What can hang from each mark:
velupe: munuk zenom
nenib: lesupok munuk
guda: lesupok munuk
sizik: munuk
munuk: guda sizik velupe
lesupok: nenib
zenom: guda rame velupe

Every row comes from one small tree of marks. The marks that hang from a mark follow it in brackets, in alphabetical order. Every link used is in the known rows. Which tree was each row made from?
Known rows:
guda[lesupok munuk[sizik velupe[zenom[rame]]]]: [  7.8  13.5 -27.8  16.3   3.7  -1.6 -27.8 -10.5  -3.7  25.7  11.9  10.0
 -11.2  13.6  39.6   7.1  27.0   3.7  -2.6]
guda[lesupok munuk]: [  4.3  13.3  19.0  24.2   0.8 -14.3 -36.3 -12.3 -14.7  29.8   0.0 -13.2
   4.4  21.6  31.3  24.8 -27.8  14.4  -7.2]
zenom[guda velupe]: [  3.4  -2.3  29.9  -9.1   9.9  -4.9 -11.2   5.1 -20.1 -17.6  18.7 -15.5
   9.0 -15.5  -1.0  25.5 -12.6  -4.4  24.5]
munuk[guda sizik velupe]: [-17.3  -6.1   9.2 -22.1  16.0   1.3 -27.4 -17.8 -22.4 -36.8 -16.1  15.1
 -32.2   0.0  -1.6   5.8  53.5  -9.1 -33.7]
guda[lesupok[nenib] munuk[sizik velupe[zenom]]]: [ 18.0  15.5 -10.4  58.2  -0.6   0.6 -43.4 -15.4  -0.1 -21.1   0.9  15.8
 -16.8  19.8  27.5  -2.7  28.3   9.0  -0.5]
guda[munuk[sizik]]: [  7.2   2.6  21.0  -2.4 -10.4  -9.3 -23.1  -6.7 -20.6 -21.6 -10.5  -3.8
 -21.7  24.1  10.5  21.9  10.3   8.5   0.9]
nenib[lesupok munuk[guda sizik velupe[zenom]]]: [  0.0  -4.9 -44.3 -35.1  21.5  -2.0 -31.8 -22.2  -3.2 -56.1 -37.5  18.0
 -29.5  27.7 -37.2 -32.1  40.9   6.4 -16.2]
lesupok[nenib[munuk[guda sizik velupe]]]: [  4.5  -3.3  50.0  16.3  -8.3  -3.5 -28.1 -18.9 -23.5 -84.2  -8.6  15.2
 -25.7   6.1 -17.0 -15.3  20.3   7.3 -21.8]
nenib[munuk]: [  4.2  -3.6  39.2 -15.0  -4.4 -12.6 -23.6 -13.2 -23.7 -22.1  -8.4 -19.3
   2.5  26.8 -20.8   5.4 -38.6  12.1  -3.1]
lesupok[nenib[munuk[sizik]]]: [ 17.6  -2.9  56.3  20.8 -11.5  -9.1 -22.1 -12.5 -22.3 -74.0  -9.8  -6.0
 -21.8  19.9 -21.0  -1.1 -16.0  11.3   2.4]
sizik[munuk[guda[lesupok[nenib]] velupe[zenom]]]: [  2.4   6.7 -15.2  30.5  30.5   2.6 -47.1 -11.5   2.3 -19.6  17.9  23.1
  -1.0  15.9   8.9   0.6  20.6   4.7 -28.4]
zenom[guda rame velupe[munuk]]: [  4.7  -2.0  29.6 -13.9  19.5  -7.1   5.6   9.4 -18.8 -14.6  33.2 -12.1
  18.1 -12.6  11.0  27.4 -35.7   3.3  29.4]
munuk[guda[lesupok] sizik]: [ -7.2   2.3   9.2 -15.2  20.4  -5.2 -30.6 -15.7 -14.1   6.0 -12.3   1.6
 -33.2  11.2  18.5  28.7  34.3  -1.2 -31.9]
sizik[munuk[guda[lesupok] velupe]]: [-16.6   2.4  16.8   0.1  35.3  -5.3 -42.0  -8.5 -14.0  15.0  20.6  18.1
  -3.1   2.8  22.3   8.0  17.3   3.7 -30.1]
guda[lesupok[nenib] munuk[velupe]]: [  6.2  15.4  36.8  69.9  -3.4 -10.3 -43.0 -16.5 -16.9 -13.8   4.4   3.7
   4.3   3.5  29.3  -2.5 -19.5  12.9 -10.0]
velupe[munuk[sizik] zenom[guda[lesupok] rame]]: [ 17.5   4.8 -49.1 -16.7  38.2   0.2 -20.6  -6.9   9.9  11.6  14.7  -0.9
  -0.9  34.2  21.8  20.3  10.7   5.6  25.4]
guda[lesupok[nenib[munuk[velupe[zenom]]]]]: [ 14.6   9.4   8.9  46.5   6.2  -4.4 -42.7 -20.6  -3.6 -18.6   1.0  -3.5
   6.2  22.0  -1.7 -12.8 -23.4  11.3  -6.3]
velupe[munuk[guda] zenom[rame]]: [  5.1   0.8 -47.3 -22.5  24.0   0.5 -15.3 -15.1   1.1 -21.1  -9.9  -5.0
   6.7  42.5 -12.9  24.7 -20.1   7.1 -27.8]
lesupok[nenib]: [  9.4   0.3  37.5  40.0   0.3  -7.6 -25.0 -15.0 -21.0 -63.0 -16.5 -17.8
  -1.0  12.3 -18.5  12.8 -43.5   2.8 -11.7]
nenib[lesupok munuk[guda]]: [ -1.5  -4.5   3.3 -28.7  13.4 -14.8 -25.2 -20.9 -17.3 -48.6 -38.2  -6.7
  -8.6  22.6 -39.9 -12.9 -25.2  14.9 -23.3]
munuk[guda[lesupok] sizik velupe[zenom]]: [ -7.8   4.1 -44.0 -10.3  28.2   7.0 -40.9 -21.1   0.7   5.2 -11.1  17.9
 -29.0  15.3  13.9   6.8  65.5  -7.1 -32.7]

Which tree is each row?
[  3.9   5.3  28.9   4.1  14.5  -8.6  -0.3   7.5 -19.2  27.2  44.1 -16.9
  14.9 -35.6  31.3  30.8 -25.9  -4.3  21.4]
zenom[guda[lesupok] rame velupe]
[  3.8   8.4   6.8   9.1   5.5  -5.9 -18.5  -4.9 -18.3  16.2  34.7   7.5
   0.6 -16.7  47.4   5.8  25.1   1.6  20.8]
zenom[guda[lesupok munuk[sizik velupe]] rame]
[ -5.9  -2.9 -44.0 -23.8  17.8   9.4 -31.9 -19.2  -5.1 -36.9 -19.3  17.5
 -29.2  18.6  -9.7   4.0  63.9  -9.7 -31.5]
munuk[guda sizik velupe[zenom]]
[  3.8  -6.5  13.3 -28.3  14.8 -14.3 -21.2 -13.4 -16.9 -46.3 -37.1  -7.3
 -27.3  26.1 -33.4 -14.8 -10.6  12.2   7.9]
nenib[lesupok munuk[sizik]]
[  3.0   6.4 -29.2  26.2  20.5   7.1 -42.0 -22.5   1.1 -34.1 -10.6  21.7
 -30.0  11.1   8.4  -0.5  56.1  -4.6 -32.6]
munuk[guda[lesupok[nenib]] sizik velupe[zenom]]
[ 15.9  15.7  37.8  64.0  -8.3 -13.5 -37.4 -13.7 -14.3 -12.3  -0.3  -9.3
   3.1  16.1  26.0  16.0 -36.8  17.5  -7.3]
guda[lesupok[nenib] munuk]
[ -4.3  10.9  18.3  17.5   5.7  -7.6 -38.8 -11.1 -16.4  20.7   3.0  10.2
 -17.7   7.6  41.3   6.5  25.5   7.1  -2.8]
guda[lesupok munuk[sizik velupe]]
[  2.8   4.2   7.2   1.7  20.1 -10.0 -13.7  -8.3 -16.7  23.8  25.6 -19.9
  18.7 -10.2  25.2  23.2 -28.6  -2.0  10.8]
zenom[guda[lesupok] rame]
[ -1.2   5.0 -18.0  -8.6  11.3  -1.2 -42.2 -24.2  -4.5   5.4  -1.5   6.3
   1.5  25.5  -2.5  -9.1  11.5   8.9 -29.1]
nenib[munuk[guda[lesupok] velupe[zenom]]]
[  5.8   3.2  27.0  -9.6  29.7  -6.7  -1.2  11.3 -12.0  19.1  40.3  -1.1
  -3.5 -17.4  41.1  30.3  -0.6   3.5  33.6]
zenom[guda[lesupok] rame velupe[munuk[sizik]]]
[ -3.9   2.7  32.5 -15.0  22.5  -6.2   1.1   4.6 -16.3   9.2  19.0   4.7
 -20.4  -9.1  30.7  38.2   1.0   3.8 -12.6]
zenom[rame velupe[munuk[guda[lesupok] sizik]]]
[ -9.6  -6.6  32.7 -30.0   1.3  -4.3 -26.8 -16.6 -24.5 -38.8  -7.4  13.8
 -26.1   9.9 -10.8  -9.1  38.1   4.3 -23.2]
nenib[munuk[guda sizik velupe]]
[ 15.4   1.1  13.1  34.0  -5.9  -1.7 -33.7 -19.6 -10.8 -69.2  -6.8  -3.1
   4.3  24.1 -28.9 -20.1 -23.9   9.1  -4.1]
lesupok[nenib[munuk[velupe[zenom]]]]
[  7.3  12.5  36.7  59.8  -3.4  -6.9 -39.5 -13.6 -15.4 -22.1   3.5  13.6
 -20.4   3.0  34.9  -1.6  15.6   9.7  -2.5]
guda[lesupok[nenib] munuk[sizik velupe]]
[ 15.1   0.2 -48.1 -12.4  12.0   1.8 -11.6  -9.9  -3.1 -15.9  10.5 -19.0
  18.8  15.7  -9.6  17.6 -14.1  -5.5  12.0]
velupe[zenom[guda rame]]
[ 18.3  -2.0 -46.9 -28.5  29.0   3.2 -12.1  -5.7   4.8 -24.5   6.8  -1.2
  -1.2  36.8  -0.5  18.0  11.6   3.6  25.5]
velupe[munuk[sizik] zenom[guda rame]]
[  2.5   4.3 -28.9   1.8  36.1   0.8 -30.6  -1.4   0.1  19.7  44.2   9.6
  18.6   4.0  21.9   1.2   8.8  -0.8  13.1]
sizik[munuk[velupe[zenom[guda[lesupok] rame]]]]
[  1.3   6.8  23.6  33.7  12.8  -7.8 -34.9 -21.0 -14.5 -23.9 -10.8  -5.4
  -7.0   7.0   5.8  21.4 -15.3   5.0 -39.1]
munuk[guda[lesupok[nenib]]]
[  0.9   0.8  31.0 -23.3   4.7  -8.9 -29.7 -15.0 -17.3  -0.5  -3.6   2.6
 -27.5  20.3   8.0  11.8  20.5  11.7 -21.0]
nenib[munuk[guda[lesupok] sizik]]
[ -5.8   4.9  31.7  -5.0  22.3  -9.0  -1.9   2.4 -16.9  16.0  20.0  -4.8
   1.5  -9.1  25.6  37.8 -33.8   6.6 -19.7]
zenom[rame velupe[munuk[guda[lesupok]]]]
[  3.2   4.7  32.1  27.2  23.4  -8.2 -38.0  -5.9 -11.4 -16.7  15.8   8.2
  -5.9  10.7  13.6  20.5  -7.4  10.3 -28.0]
sizik[munuk[guda[lesupok[nenib]]]]
[  3.5   2.7 -42.8  -6.9  26.6   5.9 -22.9 -11.1  -2.0   5.7  17.7   7.1
  -7.3  -1.0  20.0   0.6  42.6 -11.0  13.3]
munuk[sizik velupe[zenom[guda[lesupok] rame]]]
[  6.1   5.2 -47.9 -20.2  38.4   2.1 -38.4 -17.6  11.8   4.5 -17.9   9.4
 -21.9  53.9  10.3  25.5  31.1   9.6 -20.1]
velupe[munuk[guda[lesupok] sizik] zenom]
[ 22.6  11.4 -47.6   0.5   5.5  -0.3 -19.2  -5.5   3.0  15.7  23.3  -3.6
   2.9  19.3  30.0  20.8  18.2   4.4  21.7]
velupe[zenom[guda[lesupok munuk[sizik]] rame]]
